Each row comes from the steps of one path. Every step used is in the known rows, and no mark comes twice. Write the path behind each row, first mark first.
Known rows
y-p-s: [  1  11  17 -13  61  20  -4  28  -9  11 -24 -10  -1  30 -10  12  -3 -12
 -27  19 -10 -11  21 -21 -32  -6  16   8 -19  -9 -20  30]
k-l: [ 18   2  32  -2  16   1   9  10  14  -3  -8  -4   4  21  12  32  -7   3
  18  25   7 -18  22  10   6  -7  33  -4 -13  14  23 -52]
y-p-w-j-x-k-s-f: [-16   0 -31  -7  -4  20   1 -13 -15   5   0  -7  27 -10   7   6  -1   5
 -15 -12  -1   8  21  28 -29  10  36  -6  16 -10  -5 116]
w-j-x-k-s-f: [ -1   0 -32 -22  -2 -16  -6 -23   3   8  14  13  19   4   3  19   6   8
   7  -6  43  20  -2  10  -5  25   2 -15  -5  -1   4  33]
k-x: [ 20  -3  -5  -6  33 -31 -15  29  16   5   4   4   7 -20 -20  -4   2   8
   5  11  11   1   3 -43   9  -1  27   0 -16  -6   7 -18]
p-x-k-l-j-w: [  1  -4  20  38 -60 -17   5  18  13 -19   6  11   6 -23   1 -15  10 -10
  -5   7 -36  11  38 -62  -8  32  -5  -1  24  -6  19 -58]
y-p-w: [  7   4   1   4  28  29   4  32 -11   0 -16 -17  -1   4   7   2  -9   0
 -16  10 -33 -21  22  -2  -8 -30  59   9  -8  -2  -2  48]
x-k-l: [  8  -5  31 -17   3   6   2   0  15 -14  -9   2  -7   8   8  20  -3  -2
  13  23  11  -1  24  12  24  16  19   2   7  19  28 -38]
f-x-k-w-j: [ 11 -12 -20   3   2 -15   9 -14   3   0  14  17  22 -35  10 -13   1  33
  17 -30   4   7   7  -1  26  18   6  -5  13  16   9 -30]
p-s-j-x: [ 13   3  25 -10   2 -22  -9  -5   2  10  -4  14  59   9  -1   7  16  13
  -3  14 -27 -16   8   7  -7   4  -8 -22 -27 -19 -27   5]
k-w: [ 12   1  -2   9  -2  -5   7  24  -2   5   2  -3   9  -2   4   9  -9  25
   5   3   3 -18  -3   7   8 -27  38   0 -21  12  13 -24]
j-x-k: [ -1  -2 -10 -29  -3 -19 -18  11   7  -3  -5   4  -3  12  -7  22   9   4
   4   4   7   3 -20  -8  36  20 -11  -4   2  -8  -3  19]
x-k-l-j-w: [ -1   4   5  21 -46 -12  18  24   2 -17  -2   8  -9   1   7  18   1  -8
  -7   8 -42  -3  13  -8  10  23  24   0  15   2  36 -94]
l-k-s: [  4   4   3 -19  54  -7  11  21   3   6  -6   1 -11   4 -14 -15  -3  -8
 -30  15  -4 -19 -23  13  -6  -4   3  -5 -15  17   6 -87]
l-j-x-k-s-f-w: [ 12 -13  -4   2 -74 -36   7  17 -15  -2  22   1  -9 -16  -3 -11  -7 -18
 -13  -6  48   2 -32   7  -9  57  -2 -16   2 -25  -4 -57]
p-w-f-l: [ 11  -2  34   9 -27  10   5  19   5 -11   1 -17 -32  13   6 -16 -15   2
  30  -2  18  -2   6 -26  -1 -32   0  18  25   9   5  35]
y-p-w-f: [-21   7  -1  10   6  43  -1  17 -12  -2 -18 -33  -4   4   1  -5 -11  -6
  -6  -6 -12 -11  19  -5 -24 -52  40  23   5  -8 -12  58]
x-k-s: [ 11  -6   5 -28  20 -12  -3  35   9  -3  -2  11 -11   1 -13  -4  -1  -2
  -5  23  -5   5  -9  -9 -20  29  17   1  -3  23  12 -44]
p-w-j-x: [ 10   4 -18   6 -17 -24   3 -15   2  -1   4   3  48  -4  10   9   9  40
  11 -19 -19 -11  11  -8  15 -12  37 -15 -11  -6  -6  28]
f-w-j-x-k: [ -3  -7 -22 -14 -35 -56   1 -45  -9 -16   7   6  -1  -9   6   4  12  12
  15 -21   0  11 -21 -18  16  28 -13  -9  -3 -13  -9  -4]
x-k-s-j-w-f-l-p-y: [-58  13   1  12 -35  26  11  -4 -10 -19  -6  27 -36  -9   7 -24   4 -34
 -19  17 -94  16 -66  -5 -62   2  -6  14  35  23  13  -8]
s-j-w-f-x-k-l-p: [ -42   12    7   23  -34   19   -2  -42   -3  -10   -4   -7   -7   -6
    8    5    1  -23    8   -6 -106    7  -16   62  -20   18  -42    1
   30    6    8   26]
l-j-x: [  21   -4  -18    1  -19  -33    4   46    5    8    6   12   16   13
   -1   12    7   12   -8    4    3  -16  -18  -16   37   12   25  -14
  -20  -27   -2 -103]
p-s-j-w: [  7  23  12  18  -2 -16   1   0  -9   2  -4  12  29   7   2   1  11  -4
  -8  13 -76 -12  10 -19 -41 -12  -4  -9 -25  -2 -12  19]
s-k-w-j-x: [ -2  -5 -43  21 -28 -15  14 -28  -8  14  12  11  23 -18  12   9  13  41
  14 -15  -1   1  -2  28  10 -23  -4 -15  -6   0   2 -21]
x-k-w-f-l-p-s: [-42   3  34   5 -38  31  -6  -7  -8 -12 -10 -13 -46  22 -17 -23 -14  -6
 -10   6  -4  27 -25  34 -26   0 -51  24  36  20  -6  72]
y-p: [  8   3 -12 -14  58  13   1  29  -8  10 -17  -9 -22  27   6  19  -4 -11
 -13  22 -20 -12   6 -14  -1 -21  41  10 -21  -8  -2   4]
x-k: [ 17  -3  -4 -24  15  -4  -8  15   5  -9  -5   7 -27   4  -3  -2   2  -3
   3  13   8  10  -3 -15  33  11   8   7  -6  10  10 -16]
w-j-x: [  5   6 -32 -11  13 -39  -1 -16   5   8   3  13  31  17   8  28  14  26
  15  -9  -4  -2  -4 -22  23  -6  16 -15 -25 -10  -4 -16]
w-j-x-k-l: [-11  -6   0 -17 -11 -22   4 -41  15  -9  -2  12  35   8  14  39  13  22
  22  -1  -1   5  19  15  29  24   7 -13  11   4  19 -21]
l-f-x-k-w: [ 24 -28  -9   1  18  25  -6  24   9   0  13   1   3 -11  -7 -11  -7   3
   8 -36  37  -9  -4  37  44  10 -15  11   0  10  -1   7]

Which path is each row?
[-44  -9   0  14 -14  39 -16  -4  -4  -6  -4 -24 -11 -30 -13 -29  -1   0
  -9 -10   4  22  22 -40 -26 -29 -11  30  27  -8 -14  65] | y-p-x-k-w-f
[-31  12  26  19   6 -26  -4 -26   0  -5   4  -3  -6 -23 -25 -50   9 -23
 -12  -5 -46   7 -10 -32 -36 -25 -75   8  36 -15 -11  24] | p-s-j-w-f-l-k-x
[ 16  25  13   3  28  34 -17  -2  -7  19  -2  -9 -12  25  -9  -4 -13 -27
 -17  -5  35   3  -4  30  -4  21 -39  -8 -17  -6 -28  78] | l-p-s-f-x
[ -5  -7 -12  -9 -24 -26   4  -1   7  -6   4  13  52 -23  -4  -4   8  32
  -4 -12 -27   1   0   1 -20  33  29 -15  10  12  -1  14] | p-w-j-x-k-s
[-16 -16   0   7   5  23  -8  11  -3  -4  -5  -7  -6 -26  -4 -25   2   7
 -15   7 -17  11  28 -39 -12  -8   9  17  14  -1  -7  60] | y-p-x-k-w
[-35  11  17  -9  -9  52   3 -17   5 -20 -27  21 -10  -6  10  13  -2 -18
 -25  19 -17   2 -25  31  19  13  48   6   8  26  27 -43] | x-k-l-p-y
[  0  -2 -34 -26  -1 -34  -7 -28   6  -4   2  16  13   5   3  16  17  21
  11  -8  -3  14  -7 -13  37  15  -1  -9  -3  -6   0   3] | w-j-x-k
[-11  20 -18  21 -21  -5   0 -11  -8  -2   2  -5   6   3   9   2   7  -6
  14  -2 -68  -4  -9 -14 -24 -46  -2   4 -14  -4   0   1] | s-j-w-f
[  9  -4   0   0  52  11 -10  18   5   7  -8  -8 -11   5  -1 -11   5 -11
 -12  21 -14   2  31 -74 -17 -15  12  10 -14 -16 -18  36] | y-p-x
[-16  -5  35  -8   0  21  -6 -12  20  -7  -5 -12  -7  -4   0  13  -7 -14
  32 -13  39   3  13   8  12  21 -31   6  37   7   6 -25] | w-f-x-k-l
[-56   3   7   8 -46  54   5  -3  -9 -19 -10  11 -51 -11   5 -20 -13 -10
 -11  -4   6  18 -59   8   5 -26   6  28  40  25  17  -2] | x-k-w-f-l-p-y
[-27  -1  -3   0 -36  19  -7   0  -2 -10   0 -13 -13 -13  -7  -5  -7  12
  11 -12  26  11  -9  15   7 -27   1  20  13  14  10  -1] | x-k-w-f
[-11   0  20  11  -6   8 -14  -4  12  -5   4 -12 -65  28  -8 -34  -3 -19
   8  17 -12  29 -12 -49 -16 -13 -56  20  12   2 -15  52] | w-f-l-p-x
[ 22   0 -14   3  -3 -46  18 -34 -11  -9   7   3  -2  -4  15  -6   2   9
  15 -10  -4  -1  -2 -31  -2  -2  22  -5 -32   2  -1 -60] | f-w-j
[ -3  -3  -2 -18  28 -25   8  -8   2  11   4  13  34  -9  -3 -13  13   4
 -24  15 -54 -27 -35  45   2   3  -7 -25 -16  -4  -8 -72] | l-k-s-j-x
[-27  25 -21  15  -9  -5  -9  10  -7  -2  -6 -19 -23  24  -5  23  -1 -13
  10 -11 -21   0 -16 -40 -26 -40 -11  15  -3  -3  -1  20] | j-w-f
[-16  19 -14  18   7  -8 -10  18   1   9   1 -15 -14  13  -6  16  -4 -17
  17 -30 -13  -8 -17 -45 -23 -13 -33   6  11  -9 -13  19] | j-w-f-x
[ 28  -7   2 -24  26  -6  -9  20  12   2   3   8 -18  -9  -3  -6   0  -7
  11  -5  20   1  -6 -16  37  38 -19  -2  11   6  -2 -20] | f-x-k
[ 13  -9 -17  -9 -42 -11  -2  38   1   9  17  13  11  -2  -6   2   0 -10
 -17   7  50   6 -14   9  12  44  12 -15   2 -19   5 -42] | l-j-x-k-s-f
[ 31 -13  19   1  35  25   4  10  21  -6  -5  -7   9  38   6  31  -5 -10
  18   6  30 -20  28  36  25 -17  26   8 -32   9  18 -34] | k-l-f
[ 19  -7 -28  10  -9  11   5 -31  -5   6  24   7   8 -35  18 -11  -7  20
  23 -36  57  14  17  17  37   0  -1  -6   9   8  11  32] | s-f-x-k-w-j
[-22   2   9  17 -25  19   7   6  -8  -2   0 -19 -55  34   0  -4 -20   3
   7   8 -20   7 -36  34 -10 -33 -14  20  13  16  10  29] | k-w-f-l-p
[ 13   6 -28   7 -31 -40   3 -56 -17   2  16  -9   3   7  19  16  -1   3
  24 -26  48   1  -6  -8  13  -7  -8 -18 -27 -25 -12  32] | s-f-w-j-x
[ 14  -7   3 -11  10 -32   5  16   8  15   9  20  52   3   2  12  11  16
   5  24 -51 -23 -18  17 -25  15  21 -25 -26  -2  -7 -42] | k-s-j-x
[ 13   2  50  10   2  23   9  -6   8   6 -14   2   6   3   1   5   2  -9
   1  29  31  -6  44  21 -26   2 -24  -7  -1  13   2 -35] | p-s-k-l
[  4   2 -10 -11  52 -23 -11   6   9   1  -1  -3  -8 -31 -27 -28   4  -4
 -22  -1   8  -4 -13 -14  35 -14  -4   0  -5  -7   5 -49] | l-k-x
[ 19  -1  -2 -22   4   9  -8  17   2   2   8   3 -22   4  -3   0  -9 -18
  -2  18  51  12   6  10  -9  16   9   0  -8  15  14  23] | x-k-s-f
[-15  -2  10 -26  14   9 -14  -9  -9   5 -17   9  36   2  -3   4  17  -6
 -25  18 -50  -3   9  17 -10  20  -7  -6   1 -25 -29  63] | y-p-s-j-x-k
[ -1   0 -22   7 -11  -9  20 -45 -11   4  20  -6 -23   8  22  -1  -8  18
  12 -23  47  -1 -14  31  50 -35 -32 -11  16  -8  12  29] | s-f-l-k-w-j-x
[ 31  -7  50  10 -22  25   5   7  11   3   6   7  20 -14   4 -10  -9 -22
  -4  -9  86   3  48  18  18  56 -16 -12  23 -10   4 -41] | p-s-f-x-k-l-j
[ 22   5  33  -9  47  35   2  16 -10  12  -9 -13 -51  52   9  10 -17 -34
  -4  28  52   4  34 -25 -19 -16 -15  12   2 -13 -10 105] | y-p-s-f-l
[  8  11  22   4  13  19  -1 -12 -32   4 -13 -29 -24  18   2   1 -17 -38
 -18   2  45  -6  18 -12 -42 -12  -2   7 -22 -24 -29  85] | y-p-s-f-w
[-13   0 -16  26 -36  29   5  -5  -9   7   4 -14 -20 -21  -1 -13  -3   9
  15  -5  28   4  -1  27  -8 -53 -18  14   1  10   4 -20] | s-k-w-f
[ 37 -19  27   3  49  20   4  16  27   5   3  -4  14  26   5  23  -8 -12
  22 -13  43 -28  26  31  29  11  -3   1 -13   4   5 -39] | k-l-f-x
[  6  -1 -20  -2 -15 -63   8 -37  -9  -2   6   0  14   5  10  17   7  18
  19 -19  -2  -7 -21 -25   2   8   2 -15 -23 -18 -14 -29] | f-w-j-x
[-14   3 -20  23  22  26  21 -24 -23  16  -9   2  17 -20   5 -12   7  17
 -25   2 -10   5  35  20 -46 -30   9   4  -7   4 -11  13] | y-p-s-k-w-j
[-25   5 -36   4   1 -23  14 -36  -9   4   5   0  29 -10   4   2   8  39
 -12 -31  -9 -16 -18  31  39 -31  -2 -13  -5  -3   2 -41] | l-k-w-j-x
[ 13 -13   3  -2  -1   1  -2  24   4   2   9   5   2 -27  -1  -7  -8  16
  12 -16  15  -6  -6   7  26  24  -5  -1  18  12   4 -12] | f-x-k-w
[ -5   9   0  10  20   5 -19  -2  -2  13  -7   3  -6 -25 -39 -34  10 -13
 -37  21 -14  23  -8  19 -29  11 -37  -1 -10  -1 -16  28] | l-p-s-k-x
[ 29 -28  -2 -21  57   9  -8  43  22   4  11  10   2   4 -18 -11  -2 -19
  -1 -14  33  -4 -12  18   2  47 -20   6  -5  14  -8 -28] | l-f-x-k-s
